Known rows, with every way that one mark hangs from another
z_111(z_688(z_832(z_149(z_286) z_317))): [-18.5   5.7 -12.2 -11.7  -8.7   0.1   2.5 -15.4 -31.6 -21.9 -16.5  26.9
 -22.2   2.3  -4.6   1.2  35.7   5.9  -8.6 -17.3   8.0 -11.5]
z_111(z_688(z_832(z_694(z_184(z_317))))): [-17.7  -4.3 -12.3 -11.5  40.4 -17.1  17.8  -8.0 -20.0  -8.5 -21.1  20.2
 -13.8  -7.8 -11.6   4.1  35.3 -22.8  -7.4   9.4 -22.3  -3.2]
z_688(z_111 z_832(z_149 z_694)): [-16.7  -9.0  14.1 -11.0  -1.2  -3.9  37.2  -9.0 -15.3  29.6 -21.4  21.2
  13.2  -8.8 -27.2 -13.8  39.5  34.7 -22.9 -31.6   0.2 -40.2]
z_832(z_149 z_317(z_184) z_694): [-45.2  -4.5  47.4 -13.2   0.5  18.9   8.9 -12.6 -20.8  19.4 -35.1   3.9
  13.4  -7.6 -10.8   7.1  39.8   1.3 -11.5 -65.3  18.5 -27.4]
z_317(z_832(z_694)): [ 13.1 -11.8  30.2 -27.9  18.3  10.8  -3.3 -17.7   3.4  26.3 -39.7   2.7
  -9.0 -27.0   0.4   9.5  38.9 -20.0  -9.4 -32.3   0.7 -20.0]
z_184(z_694(z_832(z_149))): [ -7.6   7.1 -21.5 -14.4  -1.7  -3.6  28.0 -21.4   3.2  11.1 -10.0  11.0
 -15.5  -3.2  -8.1  -8.4  20.8 -43.5  -6.0  -2.5  27.5  -7.5]
z_111(z_688(z_832(z_317 z_694(z_184)))): [-23.4  -3.3   8.9 -14.3  21.4 -11.9  -2.1 -16.2 -21.7 -12.0 -28.3  21.7
 -27.9   3.3   0.0   5.8  35.6   5.0  -8.4  -9.3 -19.4  -5.2]
z_688(z_832): [ 11.1 -14.2 -14.9 -13.3  17.7  -6.9  16.8 -22.8  -8.2   7.4 -20.3  13.7
 -49.8 -18.0  -7.1  -6.8  30.4   6.0  -9.3  -5.7 -18.4 -34.0]
z_286(z_149): [ -9.2   8.0 -21.2 -20.3  -5.6 -15.0  10.6 -27.8 -14.0  24.2 -10.6  25.1
 -26.9 -16.9 -10.9   8.5  10.7 -19.3   7.5   9.3 -51.3 -31.0]
z_688(z_111 z_832): [ 15.4 -13.0 -17.4 -14.8   0.0  -1.1  28.5 -23.0  -7.3   9.7 -19.3  20.5
 -26.4 -13.1 -17.0 -15.1  36.6  25.7 -20.2  -2.4 -24.0 -31.4]
z_694(z_832(z_149(z_286) z_317(z_184))): [-20.5   8.6  -6.6 -19.0   2.1  10.7  -3.5 -16.7 -21.1 -20.8  -9.0  12.7
 -21.4   3.5  -7.5 -15.5  27.9   3.5 -14.5 -34.2  27.1   1.3]
z_688(z_832(z_317 z_694)): [-24.1 -17.6  20.3  -8.9  15.3  -1.9   2.0 -21.3 -13.5  16.0 -38.0   4.9
 -30.7 -16.0  -5.2  -2.7  37.1  30.9 -12.3 -41.1 -21.3 -37.6]
z_111(z_688(z_832(z_149 z_694(z_184)))): [-20.6   4.1   3.4 -15.7  23.2 -17.5  18.3  -5.9 -24.5  -1.5 -14.4  29.5
 -11.2   5.7 -10.1   2.4  33.1  -6.1  -7.8  -5.2   6.4 -12.3]
z_832(z_149(z_286) z_317 z_694): [-49.1   6.5  39.0  -8.2 -14.9  16.1  -0.8 -18.9 -10.3   1.2 -41.1  14.4
   8.7 -11.4 -12.9  -5.7  33.3   8.0  -6.3 -66.1   1.1 -23.5]
z_111(z_688(z_832(z_149 z_694))): [-17.9   3.6  -3.9 -15.5  10.3 -13.4  20.6  -7.0 -20.3   7.6 -15.1  22.8
   1.5  -1.9  -9.4   5.8  36.1  -3.8  -6.5 -12.1   4.0 -20.3]
z_317(z_184 z_832(z_149(z_286) z_694)): [ 19.1 -18.3  37.8 -32.1  -6.8  33.5 -11.8   2.2 -10.1  19.7 -34.1   4.1
  -3.1 -36.3  -8.9   0.2  53.8 -32.4 -20.5 -47.9  64.9  -6.3]
z_688(z_832(z_317)): [-10.9 -13.0   0.2  -8.3  12.8   0.3   5.4 -28.0 -21.1  -1.2 -28.3  10.8
 -51.4 -10.5  -2.0  -2.5  32.4  24.9 -11.5 -24.2 -19.6 -36.5]
z_688(z_111 z_832(z_149 z_317 z_694)): [-38.6  -8.5  25.8  -6.2  -9.2   3.8  24.2 -14.2 -27.6  21.6 -28.9  17.6
   8.9  -1.4 -22.3  -9.3  41.5  52.9 -25.0 -50.3  -0.9 -45.3]
z_688(z_111): [ 14.5   1.4 -13.9 -19.8  -4.3   6.7  29.7 -32.7   7.7   5.7 -24.4  20.7
  -7.1 -10.4 -13.3  -7.9  31.5  -9.3  -9.5  -0.8 -46.1 -16.4]
z_317(z_184): [ 27.1 -14.8  -6.9 -26.2  11.7  15.7  10.3 -20.2   3.3   6.7 -23.3   6.5
 -34.6 -24.8  -4.6  -1.4  38.3 -37.9  -5.9  -4.7  -8.5  -8.2]
z_111(z_688(z_832)): [  8.5  -0.7 -27.7 -18.3  12.1 -12.2  13.3 -18.3 -15.2  -8.3 -14.2  23.0
 -29.2  -5.5  -1.3   4.9  33.0 -12.3  -4.4  11.0 -19.0 -12.1]
z_832(z_149 z_694): [-31.0   7.2  25.2 -12.9  11.8  -1.7  30.9 -13.9  -4.3  27.9 -26.4  13.5
  21.5  -9.2 -17.1   1.5  27.4 -12.4  -2.2 -41.1  -1.7 -33.9]

Rows
[-23.0  12.6  -0.4 -17.9  48.1 -14.4  -1.5 -31.2 -17.7 -31.7 -15.8  21.3
 -53.7  23.6   0.5 -12.5  14.1   4.8  -8.4  -3.1 -23.9   8.6]  z_694(z_184 z_832(z_317))
[-21.6 -16.8  37.0 -18.2   7.7  17.9  -7.0 -22.6  -2.3  14.6 -45.1  -3.2
 -10.5 -21.7  -1.1   5.0  42.5  -5.9  -9.2 -48.4 -20.2 -14.1]  z_832(z_317(z_184) z_694)
[ 25.0 -14.2  20.1 -32.0   7.6  29.0   2.9  -4.2 -22.5  15.8 -20.7   6.7
 -18.6 -20.3  -4.0  10.8  46.3 -34.0 -18.4 -30.6  61.4 -17.4]  z_317(z_184 z_832(z_149))
[ -8.0   1.6   4.1 -11.5  45.8   8.4  15.2 -12.2 -24.8 -25.8 -25.5  22.9
 -29.0 -13.4 -18.2  -3.9  31.0 -49.2 -12.0   0.1   7.4  -0.7]  z_694(z_184(z_317(z_832(z_149(z_286)))))
[-40.2   7.6  21.4  -5.8  29.1   1.2  23.8  -6.2 -11.8  -7.9 -30.7  22.7
   9.6 -16.2 -29.4 -12.9  29.1 -35.2  -7.4 -26.0   3.0  -5.7]  z_832(z_149(z_286) z_694(z_184(z_317)))
[-35.1  20.8   3.1 -15.0  27.6  -6.9  -2.6 -22.0 -27.1 -40.2 -11.5  29.7
 -41.0  24.6  -8.0 -20.3  15.1   5.8 -11.1 -18.0  11.1  10.2]  z_694(z_184 z_832(z_149(z_286) z_317))
[ -7.4   6.7 -21.6 -14.6  10.6 -10.6  22.9 -10.9 -26.1  -6.0  -7.0  27.2
 -15.6   2.8  -7.1   5.6  31.9  -9.1  -5.7  -0.6   5.2 -19.8]  z_111(z_688(z_832(z_149)))
[ -5.3  -3.1  -3.0 -18.5  26.1 -17.8   8.5 -12.6 -12.8  -5.6 -22.0  25.0
 -24.9  -1.8  -4.1   1.9  35.0  -9.3  -6.1   6.3 -18.1  -3.6]  z_111(z_688(z_832(z_694(z_184))))
[-26.4  -4.1  17.0  -9.2  53.5  -7.6  24.3 -17.8   0.3   4.5 -36.1  11.8
  -6.5 -16.8 -17.4  -2.2  28.3 -37.9  -3.3  -7.2 -42.5  -7.9]  z_832(z_694(z_184(z_317)))
[-15.7  -5.7  11.9 -12.7 -35.7  36.6  -2.5 -17.6 -14.4  -8.3 -30.7  10.8
 -23.4 -19.2  -8.0  -6.2  40.8 -31.5 -12.1 -42.5  46.8  -5.3]  z_832(z_149(z_286) z_317(z_184(z_694)))
[-19.7  -6.7  22.0 -11.7  13.7  -8.5  34.6  -7.9 -20.1  19.0 -20.8  28.6
  -2.5   0.9 -27.5 -18.4  37.4  30.9 -24.6 -22.1   3.9 -30.6]  z_688(z_111 z_832(z_149 z_694(z_184)))
[ 10.7 -17.8  42.1 -32.1   9.2  26.6   0.1   1.9 -15.6  32.5 -29.9   0.8
   3.1 -26.4  -7.0  10.5  51.0 -28.0 -19.5 -47.1  59.2 -18.1]  z_317(z_184 z_832(z_149 z_694))
[ -5.0  -2.8  37.8 -23.7  14.1  11.1   9.3  -9.5 -12.2  28.4 -32.1   7.8
   9.4 -15.2  -6.5  11.3  37.1 -16.0 -11.1 -44.3  29.2 -31.1]  z_317(z_832(z_149 z_694))
[-28.1  -0.1  17.3 -13.7  -1.3  22.8  11.8 -18.6 -30.6   0.2 -24.1  11.4
 -14.2  -0.2  -7.5   5.9  35.1  -6.5 -10.1 -45.6  19.3 -27.7]  z_832(z_149 z_317(z_184))
[-17.7  -4.4   0.4  -7.0 -24.0  13.3  14.4 -18.9 -28.3  -6.9 -22.7  26.4
 -18.4  -5.3 -20.5 -19.3  39.5  44.0 -24.9 -35.0   5.1 -31.4]  z_688(z_111 z_832(z_149(z_286) z_317))
[ 27.9 -21.0  16.2 -28.9 -13.6  34.2   5.9  -3.4 -13.0  24.9 -24.9   1.3
 -21.2 -28.8  -2.9  10.0  50.0 -62.6 -19.0 -23.7  86.0 -10.3]  z_317(z_184(z_694) z_832(z_149))
[ 30.2 -27.7  34.2 -36.0  13.4  26.3 -11.6  -6.4   0.0  29.0 -38.6  -4.2
 -15.6 -37.0   0.6   9.3  52.6 -32.3 -17.8 -32.3  30.2  -7.3]  z_317(z_184 z_832(z_694))
[-49.8   7.9  26.3  -4.8  48.9  -7.1  39.7  -6.7 -18.0   8.3 -25.4  18.8
  17.0  -3.0 -27.8  -0.3  25.2 -32.9  -5.9 -24.1  -4.1 -20.8]  z_832(z_149 z_694(z_184(z_317)))
[-39.0  19.2 -20.0  -6.9  70.3 -21.3  36.9 -10.1 -33.2 -27.4   2.2  24.5
 -13.4  18.3 -23.8 -12.2  13.6 -27.9 -10.8   8.6   0.4   0.5]  z_694(z_184(z_317) z_832(z_149))
[-21.2  21.7  -6.5 -18.7  49.1 -21.3  24.1 -17.7 -21.4 -19.8   0.6  29.8
 -32.8  28.3 -11.4 -15.7  10.5  -8.5  -7.8   2.9   9.6   1.3]  z_694(z_184 z_832(z_149))
[-15.0  -2.1 -45.4  -3.3  28.9  -3.2  36.5 -19.4   0.4  -1.3 -15.8  -0.4
  -6.2 -23.3 -16.6  -5.2  25.4 -70.5  -7.9  14.4  -1.9   1.4]  z_184(z_317 z_694(z_832))
[ -8.5  -0.9 -10.7 -22.8  23.7   3.3  -3.1 -25.8 -12.4 -12.8 -13.3   4.2
 -31.7   2.6   2.3  -6.8  26.5   2.0 -11.3 -19.3  -8.3  -0.5]  z_694(z_832(z_317(z_184)))
[ -4.6 -13.7  -2.9 -10.7  -6.0   6.2  14.3 -27.9 -18.5   1.5 -27.5  17.1
 -29.3  -6.2 -11.6 -10.1  38.5  42.7 -21.5 -20.6 -29.7 -33.8]  z_688(z_111 z_832(z_317))
[ 24.7 -15.6 -20.4 -25.7   1.1  11.5   9.8 -17.7  10.8   8.9 -16.4   0.4
 -35.1 -22.7  -2.1  -8.5  35.8 -56.5 -11.3   3.8  26.5   8.0]  z_317(z_184(z_694(z_832)))
[-16.6 -18.9   7.8  -8.0  -6.9  14.4  12.2 -13.1 -31.2  11.4 -20.9   9.1
 -39.7 -11.9  -8.6  -2.5  40.5   2.7 -19.4 -34.8  46.3 -34.4]  z_688(z_832(z_149 z_317(z_184(z_694))))
[-25.8  -3.6  11.0  -8.8  41.0  10.2  27.8  -4.7 -24.0  16.5 -30.0   2.1
  25.1 -27.4 -21.1  13.8  38.1 -43.9 -12.5 -29.2   7.5 -29.6]  z_184(z_317(z_832(z_149 z_694)))
[-10.3  -8.6 -10.1  -4.9  14.6  18.5  33.3  -8.7 -15.7  13.0 -27.9   1.0
   4.1 -32.3 -17.5  12.8  38.7 -81.6 -12.3  -9.5  41.8 -19.5]  z_184(z_317(z_832(z_149)) z_694)
[ 18.6 -10.0 -17.9 -23.5 -15.8  18.1   7.5 -11.8   4.4   0.8 -14.1   7.2
 -29.1 -24.3  -7.9 -15.4  36.9 -54.3 -12.9  -5.8  49.7  11.2]  z_317(z_184(z_694(z_832(z_149(z_286)))))
[-36.6  19.0  -5.6 -12.4  20.3  -5.8  14.6 -24.5 -25.8 -11.3  -6.4  14.5
  -9.9  19.5  -6.1  -5.7  15.6  14.9  -8.1 -31.3   1.3 -19.1]  z_694(z_832(z_149 z_317))
[-13.4  -0.5  -6.8  -9.2  39.1  11.8  31.3 -10.0 -29.5   2.9 -22.0   6.5
   7.8 -22.6 -19.3  13.5  34.8 -46.7 -11.5 -17.2   7.7 -30.3]  z_184(z_317(z_832(z_149)))
